Each row was made from one path, in order. Every step used is in the known rows, and no mark comes twice. Write each row's path.
Known rows
balef, gane, zufa, nafez, tasat, gezur: [ -5.6  -9.2  -6.8  18.6  23.5  25.2  11.4  -3.0  -3.4   8.5  -8.7  41.9
  -9.2  -8.9  -4.5  10.4  22.9 -26.4 -36.7  -3.4 -21.8]
balef, gane, zufa: [ 20.5   2.4   7.3   1.6  38.8  -2.2  -1.6  -4.8 -21.1  -1.8 -29.6  36.6
  -7.7 -30.0   8.6  17.1  23.2   4.6 -39.7  13.0 -23.5]
balef, gane, zufa, nafez, gusa, gezur, tasat: [-19.9  -6.7  -1.0   9.2  26.7   4.7  14.2   6.2 -15.0 -11.6 -18.2  27.1
  -8.1  -2.7  -5.4   2.8  -8.7 -30.3 -20.9  15.1 -23.7]
gezur, tasat, nafez: [-11.5 -12.9   3.5 -22.0  25.6   1.2  10.4 -13.1 -14.5  -3.8  22.8  15.7
  -4.3 -21.5 -25.8  20.6 -17.9 -21.1   7.4 -13.1  -4.3]
gane, zufa, gezur: [ -6.0   8.7   1.8   8.9  27.4  10.3  11.9 -24.5   1.6   5.6  18.4  50.4
   5.0 -14.0  23.3  -1.5  51.9 -20.6 -18.4  -8.5 -17.5]
balef, gane, zufa, gezur, gusa, nafez: [ -0.8  -4.3 -14.8  -4.3  22.5  17.0  12.4  11.0 -13.3 -16.6 -26.0  17.3
   0.6   6.8 -19.3   6.3  10.9 -29.0 -39.6  -2.1 -17.4]
gusa, gezur: [-49.8   0.9  26.0 -20.9  29.1  -3.7 -16.7 -25.2   3.2  -6.6  -7.5  19.6
  -0.4 -23.2 -42.6  19.8  22.5  27.3  -4.1  17.0 -11.8]
balef, gane, zufa, nafez, tasat, gezur, gusa: [ -2.3 -10.0 -22.5  19.3  13.8  29.1  23.7  -1.8  -1.1  -1.7 -13.8  32.9
 -11.5  -0.3  -8.7  12.5  -9.8 -34.8 -36.4  -2.0 -19.1]
gane, zufa, nafez, tasat, gezur: [-13.4  -2.2  -1.6  28.2   2.1  29.0  23.0 -39.1  23.8  11.1  31.6  74.4
 -17.8  -7.1  23.2  -0.6  45.5 -32.7 -12.7 -11.7 -18.8]
zufa, nafez: [  7.8  17.0   3.5  24.1   2.6  -6.0  -6.5  -9.9 -11.0  -0.8  32.8  22.2
 -11.0   3.8 -24.8  23.1  59.5 -40.6 -12.4  -5.9 -33.7]
zufa, gane: [  1.2   7.5   4.7  -4.6  33.7 -15.0 -14.5  -4.0  -9.9  -2.8  56.8  22.8
  -6.8  -9.4 -14.8   5.7  23.6 -28.1   2.3  -9.1 -33.1]
zufa, nafez, gusa, gezur, tasat: [-43.4   9.3   2.3  11.9   0.7   7.5  -1.6  -7.6  11.5 -15.0  25.0   0.4
  -9.0  11.2 -32.6   7.8   5.9 -36.7  11.5   1.7 -25.9]
gane, zufa, gezur, tasat, nafez, gusa: [-23.0  -3.2  -6.6   4.4  17.6  24.9  29.2 -17.2  14.1  -0.2  22.4  40.2
   4.4  -8.6  30.9 -12.8   8.3 -32.9   3.1 -18.8  -8.3]
gusa, gezur, tasat: [-56.7 -13.5  18.4 -36.7  39.3 -12.2  -8.0 -18.4 -13.1 -13.1   8.0   9.6
   4.5 -19.4 -58.3  19.3 -29.3   2.6   7.4  13.5  -4.3]
gusa, gezur, zufa, gane: [-66.4 -19.0  24.3 -39.1  32.9  -9.3  -1.8  -1.4  -7.2  -1.7  21.8  16.5
   6.6 -16.1 -41.1   1.9 -39.1   7.9  -0.1  12.5 -15.4]
balef, gane, zufa, nafez, gusa, gezur: [-15.0   2.6   2.3  20.1  18.6  10.0   7.9   1.2  -3.8  -8.1 -27.5  32.9
 -10.3  -4.7   3.4   2.3  21.7 -12.7 -27.5  17.0 -29.0]
balef, gane, zufa, gezur, gusa: [  5.0   2.0 -18.2   4.5  35.2  10.7  13.6   9.3 -19.0  -6.9 -23.4  11.9
   8.9  -4.6  -7.1  13.9  -1.8 -25.1 -42.6   1.4 -21.1]
balef, gane, zufa, gezur, gusa, nafez, tasat: [ -9.9  -1.0 -21.9  -6.5  23.3  26.9  12.9   7.2   6.3 -17.9 -18.3  21.4
   2.8   5.3 -26.7   9.5   8.6 -27.2 -39.1 -12.5 -14.1]
nafez, tasat, gezur, zufa, gane: [-48.6 -19.3  -2.1 -28.9  24.1  34.9  -0.6 -15.8  28.9  14.9  47.4  16.6
   1.8 -24.1 -35.6  12.0 -40.3  -0.7  -4.2 -27.4  -7.5]
nafez, tasat: [-11.2  23.0  -0.7 -10.9  23.1  11.5 -18.4 -30.8  33.9  -2.7  26.7  21.2
  -1.3 -33.3 -32.5  35.8  32.8  11.0 -11.9 -20.1 -11.2]

Which path is each row?
[-33.9  -8.1 -10.3 -17.1  31.1  12.4   9.2   5.6  -9.9   4.0  37.5  -4.9
  22.3   1.9 -42.4  13.2   4.8 -44.1  -2.1 -32.4  -4.9] => zufa, gezur, tasat, nafez
[-62.3   3.3  19.5 -26.3  12.5  17.3 -11.6 -18.3  27.2 -13.0 -12.2  -7.5
  -0.3 -29.8 -17.0   8.8 -34.7  40.1   6.1  13.6 -16.0] => nafez, gusa, gezur, zufa
[-39.8  -1.2 -14.6 -12.6  22.9  22.0   7.2   6.1   7.1  -1.0  33.0 -15.6
  19.9   2.2 -30.8   7.4  -4.8 -37.5   5.3 -33.7  -7.5] => zufa, gezur, tasat, nafez, gusa
[-35.2  -4.3  -2.1 -15.4  21.8  39.4 -13.0 -34.6  37.3  10.9  23.7  18.0
  -3.1 -30.5 -34.9  27.3  10.4  15.7  -7.9 -23.1  -4.6] => nafez, tasat, gezur
[-17.5   4.6 -20.2  -1.6   3.1  30.4  25.8 -27.0  30.4 -17.1  18.4  46.3
  -1.0   7.5  -2.0  -2.7  21.1 -36.1 -13.4 -18.3  -6.9] => gane, zufa, gezur, gusa, nafez, tasat
[-37.8 -13.5   9.4 -30.0   0.7  43.2 -17.2 -31.9  38.9 -11.7  17.4  29.7
 -18.0  -6.4 -56.0  13.2  39.3   4.3  -0.3 -27.2  -3.5] => gusa, nafez, tasat, gezur
[-27.9 -27.1  -8.2 -22.8  -7.5  44.5   5.2 -27.8   7.5 -12.7  -3.0  -1.1
 -19.6   1.4 -44.8  11.8 -30.5  -7.7  -0.4  -4.4  -6.9] => tasat, gezur, gusa, nafez
[-66.7 -22.8  17.9 -32.4  28.6   2.6   7.8 -18.3  -2.4  -7.8   3.0  21.8
   0.5 -16.3 -48.2  12.5 -21.9   2.0  11.4   5.7   1.6] => gusa, gezur, tasat, nafez
[ -3.8   7.8 -16.4  10.1  15.2  14.9  26.5 -22.6   3.3  -5.7  12.1  36.5
   4.2  -2.8  17.7   0.5  10.1 -33.0 -16.5  -5.7 -14.5] => gane, zufa, gezur, gusa
[-36.2 -34.8  16.2 -31.8  20.9  28.8  -1.4 -18.6 -11.1  20.4   6.1   3.6
   1.8 -34.4 -22.1  16.3 -44.5  15.8 -10.8  -3.3  -9.0] => tasat, gezur, zufa
[-32.0   9.3 -29.5 -17.3   3.3  29.9   2.9  -3.8  27.2 -24.2  25.1 -14.1
  11.9  23.0 -66.4  16.8  10.3 -40.5 -12.2 -31.2  -8.8] => zufa, gezur, gusa, nafez, tasat
[-18.3  -5.6  -1.4 -16.0  13.7  15.7   8.3 -15.4   9.8  -9.8  18.7   1.4
  -7.3 -21.6 -10.9  14.3 -30.6 -13.1  17.5 -12.9  -6.8] => gezur, tasat, nafez, gusa
[-11.5  -4.0 -16.3  28.0  -6.5  33.3  36.4 -37.9  25.2   1.4  25.9  62.4
 -20.2   1.1  16.6   1.2  11.4 -43.9 -10.9  -7.4 -16.4] => gane, zufa, nafez, tasat, gezur, gusa
[-51.3  16.1  15.3 -10.8  13.2  16.7 -21.4 -26.8  34.8 -17.3 -10.9  -2.5
  -8.3 -23.6 -16.8   9.9   7.1  35.1   9.8  13.1 -18.7] => nafez, gusa, gezur
[-21.5 -18.3 -12.2 -12.1   8.3  35.5   6.8 -28.0   1.5   0.1  -1.7  -8.1
 -10.1 -12.7 -29.1  21.1 -45.6  -0.6  -4.8  -0.5 -11.2] => tasat, gezur, gusa
[ -7.6   1.9 -13.3   1.7   4.2  22.7  24.6 -22.6   9.6 -17.1  10.4  41.9
  -4.5   9.6   4.9  -5.9  22.4 -36.9 -13.2  -8.6 -12.5] => gane, zufa, gezur, gusa, nafez
[ -6.5 -12.5  -9.3  -3.1  42.5  11.7  18.1  13.4 -23.0   3.3 -12.4  27.5
  10.8  -9.0  -4.8   5.0   5.4 -29.9 -33.6 -10.7 -11.7] => balef, gane, zufa, gezur, tasat, nafez
[-20.9  10.8  10.1  33.2  -3.5  15.8  17.4 -33.2  21.9  -6.7   9.4  60.9
 -21.3  -3.6  34.1 -11.5  43.0 -19.8  -1.6  12.4 -29.0] => gane, zufa, nafez, gusa, gezur
[-27.6   3.5  -8.1  17.7   2.5  29.7  -0.6 -19.9  23.2  11.1  44.3  24.8
  -8.4   3.3 -38.1  21.1  40.1 -36.6  -8.9 -25.7 -20.9] => zufa, nafez, tasat, gezur
[-25.7   1.9   5.6  21.9   2.3   9.1  23.6 -29.4  10.1  -9.7  19.1  55.9
 -17.5  -0.9  25.4 -11.7  10.5 -35.8   6.8   9.9 -22.7] => gane, zufa, nafez, gusa, gezur, tasat
[-63.8 -11.3  11.5 -11.2   1.6  29.2  13.0  -8.2  37.4  -2.8   7.3  18.7
 -10.0 -13.1  -2.4 -11.3 -16.8  16.5  16.4  -5.6 -14.4] => tasat, nafez, gusa, gezur, zufa, gane
[-24.5   1.7  -9.2 -21.8  43.0  -2.8  -5.4   6.0 -20.3  -2.0  42.6 -14.9
  28.0  -1.4 -51.4  21.2  -2.1 -45.5  -6.8 -26.3 -11.5] => zufa, gezur, tasat
[ -9.1   6.0 -21.7 -24.3 -12.1  24.7   3.4 -27.9  33.0 -38.0   7.0   5.6
 -19.3   5.2 -54.2  26.2 -11.2 -15.2  -4.1 -11.0  -6.9] => gezur, gusa, nafez, tasat
[-17.8   6.3   9.5 -26.8   1.2  20.4 -22.8 -28.3  37.2 -22.1  18.9  30.7
 -17.7  -8.7 -52.7  21.2  57.9   0.2  -5.7 -22.1  -7.1] => gusa, nafez, tasat
[-15.3  -8.6 -12.0   1.1  32.9  23.0  16.7  13.9  -6.0  -1.5 -16.9  16.1
   7.8  -8.0   6.0  -0.1  -4.1 -22.6 -25.1 -11.2 -13.8] => balef, gane, zufa, gezur, tasat, nafez, gusa
[-33.9  -5.1 -21.3 -15.9  11.7  44.4   2.3 -34.6  39.2  -1.9  17.7   5.3
  -5.2 -19.3 -41.6  28.8 -31.8   1.2  -6.7 -20.5  -2.3] => nafez, tasat, gezur, gusa
